Each row comes from the steps of one walk. Every step used is in the known rows, and no mark comes twice. Write the walk behind each row, first mark first.
(in the rows, 128 means zero)
Known rows
f-z: [170 105 164 115 151  88 141 111 105 128 152 113 111 128 144 112 138  82
 146 178 135 150 111 138 169  92 122  91 170 208 135 124 109]
z-v-d-f: [144 142 134 113 147 104 151  97 110  69 174 119  63 104 134 113 142 114
 130 200 121 141  83 163 155 143 139  90 133 211 118 148 107]
p-l: [151 103 163 104 142  78 142 111 113 130 154 129 139 111 157 120 136 128
 115 166 113 143 114 145 145 117 116  41 167 176 142 142 108]
q-w-x-l: [141 134 165 112 147  98 135 173 109 104 153 124 156  94 160 146 148 136
 132 173 113 143 122 126 164 136 144  84 191 198 147 142 104]
q-l: [129 108 158 112 144  87 108 129 114 107 178 113 114 109 146  99 148 133
 154 174 126 144  95 149 156 131  99  94 171 193 137 124 107]
f-z-v: [163 133 146 117 157 126 143 119  98  96 161 119  90 134 141 121 145 106
 134 183 137 146 112 147 181 122 113 111 163 211 130 135 107]
v-d: [145 124 141 112 143  68 129 101 127 118 160 110 109  99 142 102 140 110
 134 180 119 145  96 148 146  99 155  95 151 193 139 132 104]
f-q-l: [135 111 154 109 144 105 123 134 111  97 185 119 124 106 160  98 149 143
 153 166 130 145  97 152 147 146 111  87 170 183 141 125  96]
w-q-l: [133 118 161 122 147  99 111 127 116 100 180 117  46 101 155 101 134 125
 145 181 116 142  79 146 157 120 113  69 170 194 132 121 103]
z-v-d-f-q: [152 149 132 108 147 128 164 103 108  62 180 126  81 102 149 111 144 129
 130 189 127 143  83 167 146 159 152  83 133 199 121 148  95]
z-v-d-w: [148 136 130 120 151 134 126  89 128  97 160 112 108  92 149  98 143 124
 128 183 107 141 121 156 150 135 140 101 150 203 132 155 101]
d-w-x-l: [159 123 161 115 144 120 130 141 119  97 163 117 156  94 144 124 147 150
 133 166 105 147 125 133 146 144 129  75 187 188 138 150 106]
f-q-l-p-v-d: [147 142 149 116 147  78 134 114 133  84 167 105 104  95 189  83 149 198
 157 189 127 150  93 150 142 121 191  97 147 172 151 143  96]
l-p-v-d: [163 141 150 117 144  65 139  94 136  93 150 103 108 102 174  94 145 156
 144 193 127 144 108 148 150  98 198  91 142 181 144 145 103]
l-z: [149 119 135 112 140  99 130 102 103  89 169 124 114 118 147 125 153  48
 127 174 129 150 132 154 163  90 105  98 172 198 121 124 112]
p-l-q: [145 106 162  97 145  95 110  93 101 154 156 131 127 121 175 113 143 101
 125 155 111 146 101 148 156  88 103  46 173 172 127 130  99]
z-v-p: [154 123 108 106 146 144 130 133 119  90 173 115 116 108 130 122 158  90
 129 186 135 136 116 151 166 114 126 121 151 202 122 150 112]
z-v-d-w-x: [131 146 120 117 143 120 134 126 138  93 154 108  89  91 145 102 143 168
 129 167 113 146 117 148 160 140 150 129 165 203 141 163 109]
q-l-d: [135  94 162 113 148  77 124 141 116 114 184 104  90 102 127  97 143 161
 154 174 129 150  93 135 157 116  70 107 165 194 141 142  99]
w-q-l-p-v-d: [143 147 155 127 148  77 124 107 141  87 163 103  45  91 186  85 136 185
 151 200 116 146  80 144 150 102 191  79 148 182 145 139 102]
z-v: [154 140 140 112 148 128 131 115 104  79 171 122 108 125 139 121 148 114
 123 177 131 135 110 158 170 144 108  98 157 202 128 139 105]
q-w: [144 116 164 114 146 100 128 131 113 122 145 122 147 103 170 130 143  71
 136 182 124 134 126 144 172 117 125  81 170 211 136 134 101]
z-v-p-l-q: [140 117 122  95 149 140 110 117 104 137 165 128 119 114 166 121 157 102
 120 167 116 143 104 147 163  86 109  82 162 176 120 149 104]
d-f-q-w: [152 121 164 111 144 120 157 126 104  91 155 132 128  97 178 131 140  77
 136 190 125 137 108 156 161 149 133  59 157 213 124 140  93]
l-p-v: [178 130 168 117 141  82 138  99 123  79 152 107 128 121 179 105 146 145
 145 189 136 139 123 150 162 115 162  75 154 181 138 140 105]
p-v-d: [147 143 151 114 145  60 129  84 129 102 165 104  96 108 163 108 144 132
 135 178 119 147  90 143 157 108 200  89 148 187 147 146 105]
q-w-x-l-p-v: [163 150 174 119 146  94 140 154 119  79 144 115 152 102 198 133 152 178
 145 190 125 143 133 132 169 131 179  82 178 186 149 152 104]

Which walk is each row?
[162 118 114 112 152 141 153 127 107  88 169 116  80 116 125 125 154  77
 141 205 140 146 101 146 174 107 127 115 147 221 109 149 117] -> d-f-z-v-p
[124 128  90 111 148 147 116 142 111  71 189 119  94 103 136 122 171  82
 137 189 134 148 120 152 168 102 102 149 164 201 117 143 117] -> q-l-z-v-p
[149 129 160 102 146 107 103 133  98 122 168 124 133 115 159 127 156 124
 140 155 116 149 101 135 163 103 118  79 190 177 130 124  99] -> w-x-l-q
[144 156 123 119 151 162 135 132 101  50 176 129 117 107 150 140 160 121
 117 174 112 152 140 147 165 143 107 117 185 200 125 154 110] -> d-w-x-l-z-v
[142 112 140 107 142  92 142 103 104 106 160 135 123 113 162 131 147  81
 110 169 116 153 133 152 151  93 102  68 174 183 130 138 114] -> p-l-z
[175 108 173 111 153  91 143 134 105 106 181 113 136 101 122 124 146 143
 133 176 119 149 101 127 149 113  94  72 165 187 137 149  94] -> x-l-d
[142 102 112 103 140 105 138 119 114 116 164 132 128 101 150 132 155  63
 114 177 117 154 133 145 149  69 114  87 170 181 124 148 120] -> v-p-l-z
[124 129 150 106 141 101 110 148 115 138 142 120 116 106 180 127 146 107
 141 157 124 142 118 138 186 100 126 110 189 203 136 133 103] -> l-q-w-x
[137 138 151 121 146  59 121 108 135  93 161 100 100  98 180  84 148 185
 158 194 125 148  99 148 149 108 181 103 150 180 149 140 104] -> q-l-p-v-d
[138 143 139 119 139  85 132 104 148 103 154 101  98  92 165 102 141 176
 139 164 111 150 112 137 160 128 191 109 168 193 149 164 109] -> p-v-d-w-x
[148 143 132 117 158  99 141 110 113 107 158 112  74 114 144 108 143 118
 134 189 128 151 100 144 168 102 153 124 151 210 140 140 106] -> f-z-v-d
[116 113 129  99 141 108 117 163 125 161 137 124 129  92 183 132 150 118
 131 160 114 145 119 131 175  81 136 103 187 191 139 152 109] -> v-p-l-q-w-x
[144 122 151 120 161 116 154 135  94  78 183 114  38 120 125 110 144 155
 152 198 137 156  82 143 178 139  73 119 156 224 121 149 105] -> q-l-d-f-z-v
[134 107 148 114 142 119 139 153 135 105 175 104  99  84 146  92 141 207
 151 153 121 154 112 134 152 147  98 121 180 190 145 162  97] -> f-q-l-d-w-x
[157 113 154 117 151  71 159  96 110 113 154 113  68 111 139 108 134  91
 150 200 128 157  83 145 158  97 149  86 149 218 125 131 110] -> v-d-f-z
[136 134 149 108 138 106 145 167 123 108 148 122 130  96 176 129 141 141
 135 161 129 141 126 139 170 137 148 108 180 199 148 144 100] -> f-q-w-x
[144  96 134  94 144 115 108 110 111 159 158 126 135 108 166 115 154  87
 126 163 114 145 105 144 154  66 112  63 167 171 123 139 106] -> v-p-l-q
[134 149 116 115 147 109 153  91 103  53 178 125  49 105 139 122 149  83
 125 202 123 150  95 167 158 126 133 107 141 215 110 145 113] -> l-z-v-d-f
[129 165 126 116 153 143 136 163  93  56 168 136 115 106 164 159 160 110
 115 181 118 148 139 141 181 139 117 126 188 208 131 150 109] -> q-w-x-l-z-v
[158 142 158 130 149 112 130  69 141 101 160 108  47  87 176  98 127 120
 127 186  96 144  89 142 152 111 191  51 151 195 133 152  99] -> p-v-d-w-q
[175 147 170 116 143  86 142 135 120  69 157 111 139 112 176 121 151 190
 144 184 128 146 122 136 158 131 174  74 174 174 145 148 108] -> w-x-l-p-v
[146 154 117 110 146 127 165  98 102  44 184 132  69 102 155 120 151 100
 122 191 126 152  96 169 150 140 140  99 140 202 112 145  99] -> l-z-v-d-f-q
[158 125 152 128 148 120 127  88 138 111 156 112  58  81 160  95 125 103
 127 186  95 141  95 146 143 103 161  56 152 200 130 139 100] -> v-d-w-q
[136 112 165 128 148 127 109 112 124 105 174 113  64  91 161  92 133 129
 146 181 104 142  93 148 152 133 106  63 171 199 128 131 101] -> d-w-q-l
[178  97 175 118 154 124 138 115 116 109 171 112 153  88 133 113 144 138
 135 179 106 147 122 131 142 126  89  64 167 193 132 161  93] -> x-l-d-w
[153 126 168 119 144  79 121 115 121  78 165 104 115 116 179  93 150 176
 161 190 135 144 110 149 161 126 143  86 162 180 142 137 106] -> q-l-p-v
[170 116 166 126 145 136 129  92 126 108 158 116  72  95 157 104 126  86
 127 181 103 138 106 148 152 117 126  41 161 200 121 134 100] -> d-w-q
[155 136 171 126 146  94 123 116 126  73 165 107  62 110 190  94 139 176
 154 195 125 142  95 148 162 119 155  67 160 180 136 133 103] -> w-q-l-p-v
